Known rows, with every way that one mark hangs from another
z_267[z_598[z_233]]: [ -5 -19  12 -20 -23  11  37 -11 -22   3  14  34  -7   6   3  -5  -2  -9
  -3 -22 -27  14  35  -8 -26  14  10 -16 -22  -4  22  -7]
z_737[z_502]: [ -2 -25  33 -26 -14 -18  20 -18 -30  -9  13  36  14  17  -4   3   7  -3
   3 -24 -19   6  42 -12  -1  17  14  -3 -12  25  19  -3]
z_268[z_703[z_298 z_598[z_411] z_915[z_233]]]: [  0 -43 -43 -16  -2 -10  -4 -22 -29 -13  28  46   9   6  11  24   9  -4
  41  -9  -7  -3  -3  14 -17  12   8  -4  -1  20   3 -10]
z_598[z_233 z_654 z_703]: [  2   2 -28 -25 -47  11  37   4 -36  -9  15  23 -14  -6  -7 -22  -2  10
 -19 -16 -27  -3  15   1 -27   8  13  -2 -24   2  33  -8]
z_251[z_598[z_233[z_915]]]: [-11 -42  -4 -23  -3 -17  27 -20 -21  -4  17  25  12   7  11 -17 -18  -6
  15 -28 -21 -10  55 -12 -10   4   7 -14 -27  -4  11  -2]
z_996[z_598[z_267[z_268[z_502]]]]: [-19 -41  45 -36  -6  -7  42 -31 -28   9  33  22 -18   3   4   7 -26  15
  36 -19  -9  27   3  -6 -13  16  13 -21 -27   9  23 -12]
z_267[z_125 z_598]: [-12 -42  43 -15 -21  14  42 -22 -16  -6  -3  40  16   6   1  -2 -13 -11
   2 -18 -21  24  22 -11 -15   5  12 -14 -22  -4  18 -15]
z_996[z_598[z_654]]: [ -6 -31  20 -33  -4  -2  34 -15 -30 -13  31  24  -1  -5   3   1 -10  23
  22 -14 -31   6   1 -14  -4  12  13  -4 -19   4  27   4]
z_996[z_598[z_233 z_267[z_125 z_268]]]: [-16 -38  27 -21 -43 -14  63  -6 -33   0  48  27  -3   6  -2   2 -53  -1
   3 -28 -16  35  39  -4 -38  13   5 -32 -30  -3  27 -14]
z_996[z_598[z_267 z_411 z_654 z_703]]: [-12  -9 -28 -32 -34  -6  20 -11 -35  -1  26  17 -30 -14  -5  -3   1  24
  17 -12 -21  -6 -63   8  -7   4  15   2 -29  16  38 -13]
z_820[z_598[z_267 z_276 z_411 z_654]]: [-10 -18  -4 -45 -36  18  26   3 -42  -3  26  25 -34 -11  18   6  10  11
   3 -15 -25   8 -72  -2  -1  10  17  -5 -30  26  24 -21]
z_251[z_298 z_598[z_267]]: [ -6 -44  -3 -36 -14  -5  27 -40 -19   8  20  18  14  -5  12   2  -3  13
   5 -18 -17   2  38  -4   4  11  10 -17 -20   7  21 -11]
z_703[z_268[z_502[z_737]] z_598[z_411] z_915]: [-19 -53  18 -26   5 -26  -6 -17 -19  -4  18  27   5  -4  14   7   2 -15
  38 -15   2   2 -18  24  24  15   6 -16 -23  16   7 -10]
z_996[z_598[z_276 z_654 z_703]]: [ -4 -10  -2 -41 -34   2  39 -12 -30 -17  18  19 -29 -10   3  -9  -1  23
  12  -6 -24  -4 -27  -4  -3   6  14  15 -29   2  32  -4]
z_915[z_233]: [ -2 -25   0 -27 -27  10  33 -19 -31  -8  16  39   5  19   2   0  -3   5
   1 -14 -18  15  43 -10 -20  15  15 -24  -8   0  12  -7]
z_267[z_268 z_598[z_654 z_703]]: [-15 -25  17 -18 -43  19  48   1 -23  -6 -12  36  -7 -18   0 -18   0   5
   6 -21 -17   6  -2  -2 -19   3  17   0 -29  -8  25 -21]
z_267[z_598[z_233 z_411 z_654]]: [-12 -12   2 -23 -20  19  36   2 -30   6  21  30 -12 -10  -2 -13   8   1
  -3 -25 -36   8 -16  -1 -24  14  12 -13 -24   5  24 -12]
z_996[z_598[z_267[z_125 z_268] z_276 z_411]]: [-27 -40  36 -33 -45 -13  56 -15 -34  -3  38  31 -20   3   4   4 -32  -2
  16 -21  -7  32 -29   3 -11  12  11 -16 -32  12  21 -25]
z_996[z_598[z_267]]: [ -7 -28   4 -34 -18 -14  25 -25 -28  -3  35  24 -12   7   7  11 -15  12
  24 -15 -18  11   2  -7  -6  11  13 -13 -22  10  27  -3]
z_268[z_502[z_737] z_703[z_598[z_654]]]: [-10 -36  -4 -29   0  29  24 -33 -23  -8   9  18  -3 -12  -3  -5  12  21
  34  -8 -22  -2  -7   3  13  -3  11  -2 -19  15  32 -13]
z_703[z_737]: [  3 -28  19 -20 -18  10  22 -20 -29 -19  26  47  -4   2  -3   7   9 -11
 -10 -11 -20   8  32  -1 -11  10  19  -9 -12   7  16  -2]
z_703[z_737 z_915]: [  7 -35   8 -16 -10   1  14 -12 -25 -23  30  47   4   0   2  10  -1 -27
  -3 -13 -12  -1  25   1 -17  14  16 -12 -20   7   8  -1]
z_267[z_268[z_502[z_737] z_703] z_598[z_411]]: [-29 -38  29 -10 -22  25  38 -42 -22  12 -16  38 -22  -8  -8  -8  17   7
  22 -14  -9  14 -21   4   3  -2  14 -22 -27  10  28 -30]
z_251[z_298 z_598[z_276 z_703[z_737 z_915]]]: [  8 -39 -14 -27 -21   0  20 -32 -14 -17  16  29  -3 -19   9   2  10 -16
 -13  -6  -9 -20  25  10  -5  10  10   4 -32  -4  11  -5]
z_268[z_502[z_737] z_703[z_298 z_915]]: [  0 -36  -1 -24  -9   1  11 -47 -25  -2  -2  36 -14  -4   3  10   5  10
  16   0  -5  -1   7   0  -1  -1  12 -15 -16  21  18 -11]
z_598[z_233[z_915] z_654 z_703]: [ -3 -10 -28 -23 -36   0  29   4 -33 -12   7  27 -10  -3  -3 -30 -11   5
  -4 -22 -23 -20  14  -7 -24  -3  14  -1 -29  -3  22  -9]
z_996[z_598[z_411 z_703[z_268 z_915]]]: [-11 -33  -9 -17 -19 -48  -6  -5 -24 -14  25  30  -3  -1   8   4  -7  -3
  29 -11   0 -10 -26  17   3  14   7  -3 -29   3  18  -1]
z_251[z_298 z_598[z_276 z_411 z_703]]: [-11 -27 -12 -33 -32  -8  26 -40 -22   0  -5  20 -14 -10   9 -12  24  10
  -6  -9 -12 -11  -9  10  15   9  10  11 -25   8  23 -14]
z_996[z_598]: [ -7 -35  25 -26  -7 -16  28 -29 -27 -12  23  29  -4   9   6   8  -8  12
  22 -12 -21  11  18 -12  -1  13  12  -6 -17   3  25   4]
z_268[z_703[z_598]]: [ -2 -38 -17 -18  -8   3  12 -27 -23 -20  17  33  13  10   6   5   8   1
  39 -11 -15  -2  19   2   4   5  10   8 -12  13  25  -8]
z_996[z_598[z_411 z_654 z_703]]: [-12 -15 -10 -23 -23  -8  22 -15 -35 -11  13  23 -21 -12  -6  -7   8  23
  15  -9 -24  -6 -47   4  -1   5  14   9 -24  10  35  -4]
z_598[z_267[z_125] z_411 z_654 z_703]: [-13 -13 -22 -24 -57  11  32  -3 -35  -4  10  26  -8  -9 -12 -14 -10   6
 -12 -15 -17   7 -49  11 -16  -1  16  -5 -29  18  32 -29]

Rows
[ -6 -56  32 -19  10  11  17 -36 -25 -13  30  50  -5  -9   1  25   8  -1
  35  -9  -9  17  30  12 -11   6  14   4  -3  15  12 -11]
z_267[z_268[z_502 z_703[z_298 z_598 z_737]]]
[  2 -33 -15 -25 -14  13  17 -45 -27   1   7  39 -11   4   1  13   2  15
  14  -1  -7   3  24  -1 -19   2  12 -32 -10  12  10 -13]
z_268[z_502[z_737] z_703[z_298 z_915[z_233]]]
[-21 -49  36 -36   2 -29  -4 -30 -26   2  12  34  -9  -9  14  17  14   9
  29  -9  -5  14  -6  24  29   9  10  -8  -3  22  11  -9]
z_703[z_268[z_502[z_737]] z_298 z_598[z_411]]
[-19 -40  38  -4 -53   9  54 -13 -18  -8 -21  44   5  -2  -4 -12 -18 -12
  -2 -20  -7  23  20   0 -24   0  13  -8 -29 -13  23 -26]
z_267[z_125 z_268 z_598[z_703]]
[-11 -22 -11 -37 -32 -18  18 -33 -27  -2  -6  32 -29 -12  13  -1  21   9
   4  -6 -10  -3 -23  15  10   6  13  18 -17  18  19 -13]
z_251[z_598[z_276 z_411 z_703[z_298]]]
[-10 -23 -17  -7 -33 -16   9  -4 -38  -9  -7  34 -29   5  10  -8   6  -6
  -1 -18 -16 -15 -19  -1 -15  -3  11  -3 -30   5  23 -10]
z_820[z_598[z_233[z_915] z_411 z_703]]
[  1  -5  -8 -37 -42  12  19  -9 -40 -17  19  47 -43 -25  -3   3  30   5
 -21  -2 -21  -5 -44  18  -9   4  23  18 -13  21  19 -13]
z_598[z_276 z_411 z_654 z_703[z_298 z_737]]
[  4 -12 -53 -15 -46   9   7  -6 -32  -8  33  43 -21   0  -7  10   6 -22
 -11 -11  -5  -7 -22  22 -37  10  18 -21 -25  10  11 -19]
z_598[z_267 z_411 z_703[z_737 z_915[z_233]]]
[-21 -23   6 -23 -56   9  60  15 -43   4  42  30  -2  -7  -9 -16 -35  -2
 -16 -33 -20  29  -5   6 -37  13  11 -31 -29  12  24 -30]
z_598[z_233 z_267[z_125 z_268] z_411 z_654]
[ -8 -19  22 -43 -22  30  45  -6 -22  -6  10  31 -12 -11  10 -10   7   4
   8 -16 -30   8 -16 -12  -7  11  17   1 -27   2  17 -13]
z_267[z_598[z_276 z_654]]
[ -4 -33 -11 -17 -37 -20  25 -17 -21 -12  22  23  -2   1   0   6 -38  -8
  14 -12  -5   4 -14   3 -24   3   8 -10 -38   2  26 -12]
z_996[z_598[z_267[z_125] z_703[z_915]]]
[ -7 -10 -12 -37 -48   5  27   0 -43   3  33  26 -44   4  17   9   3  -5
 -11 -18 -21  14 -36   2 -17  16  11 -15 -31  21  26 -17]
z_820[z_598[z_233 z_267 z_276 z_411]]
[ -7 -29  -3 -26 -10 -25  11 -14 -36  -4  28  38 -12   1  11  14   9  -4
  12 -18 -20  12  12  15 -10  18   7   4  -1  21  16  -3]
z_703[z_298 z_598[z_233 z_411]]
[-13 -25  -2 -39 -25 -23  14   9 -30 -10  48  29  -6   7  17  -1   1 -15
  17 -22 -12   9   5  21   5  24   5  -1 -17  10  12  -7]
z_703[z_268 z_598[z_233 z_276 z_411]]
[ -2 -25  24 -25 -16   2   4 -17 -22 -11  21  37 -10  -2  -7   1   8  -4
  -3  -6  -7   5  19  15  -5   8  17  -6 -19   0  18  -6]
z_598[z_703[z_268[z_502] z_737]]
[ -3 -24  -6 -41 -33 -13  26 -32 -21  -7  -6  30 -20 -10  16   0  10  10
   3  -5 -11  -1  12   6   5   4  13  17 -18   9  18  -8]
z_251[z_598[z_276 z_703[z_298]]]
[ -2 -57 -18 -15 -14  -8  20 -14 -27 -17  28  51  19   4  15  21 -14  -5
  43 -16   0   7  45   7 -28  13   7 -12  -4   5  -1 -13]
z_267[z_268[z_703[z_298 z_598 z_915[z_233]]]]
[-23 -47  29 -32 -23   2  38 -28 -25   5  10  24 -15  -5   8   3 -11   0
  28 -20  -3  22  10  10   6   7  13 -20 -23  14  21 -23]
z_703[z_598[z_267[z_268[z_502[z_737]]]]]
[-21 -39  63 -21 -16  35  73  -4 -23  10  17  28   6 -10  -8 -16 -33  -1
  -2 -30 -28  37  25  -9 -43  13   9 -27 -32  -9  19 -22]
z_267[z_125 z_268[z_502] z_598[z_233 z_654]]
[ -6 -24   1 -41 -15   0  31 -11 -32  -4  44  18  -9  -7   4   4 -17  24
  23 -17 -28   7 -14  -9  -9  10  14 -12 -24  11  30  -4]
z_996[z_598[z_267 z_654]]
[-12 -36   5 -13 -15 -14  12  -6 -39  -7   9  37 -16  10  15  -1   0  -7
   6 -23 -21  -4  -6 -11 -12   4  10 -14 -26   9  15  -6]
z_820[z_598[z_233[z_915] z_411]]
[ -6 -21  -2 -15 -37 -14  -3  -3 -30 -18  23  47 -10  -5  -6   1  19 -12
 -10  -9  -6  -3  -5  25   1   7  17  -2 -17   5  19  -9]
z_598[z_411 z_703[z_268 z_737]]
[  3 -23 -19 -40 -15   3  33  15 -28 -18  46  21  -2  -7  17  -5 -14 -17
  17 -22 -22  -3   4   3 -20  23   6   3 -29   8  11  -4]
z_703[z_598[z_233 z_276 z_654] z_915]
[  5 -22 -38 -27 -21 -14  23  -3 -25  -4  18  22  -1 -24  10  -5 -12   5
  -4 -17 -21 -12  21   7 -26   9   6   1 -26   4  18  -2]
z_251[z_598[z_233 z_654 z_703[z_298 z_915]]]
[-18 -36 -14 -25   1  -7  27  -7 -29   0  24  21   7  -9   5 -24  -8   4
  16 -30 -29 -15   4  -5  -7   5   8 -11 -29   6  13  -7]
z_251[z_598[z_233[z_915] z_411 z_654]]
[ -6 -43  31 -31   7 -16   5 -12 -20  -4  26  30  16   9  12   1 -16  -8
  26 -16  -1   8  19   2  -3  21  10 -20 -23   6   4  -4]
z_703[z_268[z_502] z_915]
[ -4 -38  47 -31   4   4   8 -19 -23  -9  39  40   3   2  -1   8   2  -6
   5 -11 -12  15  32   7  -2  15  16 -17 -13   3  10  -2]
z_703[z_268[z_502] z_737]
[-11 -22   4 -29 -48 -16   4   2 -33 -15   3  35 -27  -1  20   4  17   1
   0  -7  -6   1 -42  13  13   8  13   5 -27   9  21 -14]
z_820[z_598[z_276 z_411 z_703[z_268]]]
[  1 -44  16 -31 -12 -39  -1  -4 -25 -13  27  46  17   2  21  15 -14  -6
  14 -14  -2   5  33   5  -3  17  12 -12  -9  10  -1  -1]
z_703[z_268 z_298 z_915]
[ -5 -52  -2 -22 -17 -11  20  -8 -19 -14  30  29  25   6  12  11 -35 -28
  27 -21  -5  12   6   7 -14  11   6 -11 -27  13  10 -16]
z_703[z_598[z_267[z_125]] z_915]
[-12 -50  23 -30   8  13  28 -24 -29  -6  21  34   3 -15   6   8  -1  24
  47 -14 -15  14   6   4  -7   7  12   7  -7  18  17 -15]
z_267[z_268[z_502 z_703[z_298 z_598[z_654]]]]
[ -5 -43   9 -20  22   9  -8 -45 -28  -8  31  46 -15  -8  -3  27  31  -1
  34  -3 -15   6 -16  20  -1   6  14  12  -1  29  16  -8]
z_268[z_502 z_703[z_298 z_598[z_411] z_737]]
[-15 -29  13 -38 -43  23  38   2 -40  -6  25  26 -19  -9  12   5 -10   5
  -6 -16 -25  19 -66  -2  -9   6  15 -10 -32  22  23 -26]
z_820[z_598[z_267[z_125] z_276 z_411 z_654]]
[ -1 -47  19 -35  16 -33  -2  -5 -21  -1  46  30  11   1  22  18 -19 -12
  33 -19  -6  12  39  16 -15  25   2 -10 -11  10   0   3]
z_703[z_268[z_502] z_298 z_598[z_233] z_915]
[  4 -40  13 -28  -9 -23   1   3 -27 -18  60  48   5  -7  11  25  -2 -16
   3 -17 -18  13  64  21 -13  17   8  -6   1   3   6   6]
z_703[z_268 z_298 z_598[z_233] z_737]
[  2 -31 -18 -36 -25 -22  18 -25 -18 -10  -1  31 -13 -12  21   3   0  -5
  10  -6  -3 -10   4   8  -2   8  10  13 -26   9   9  -7]
z_251[z_598[z_276 z_703[z_298 z_915]]]
[-10 -41  27 -30 -11 -15  10 -19 -20  -3  13  29   5   1  10  -2 -11  -5
  13 -12   0   5  20   5  10  11  10 -31 -26   6   9  -8]
z_703[z_268[z_502[z_737]] z_915]
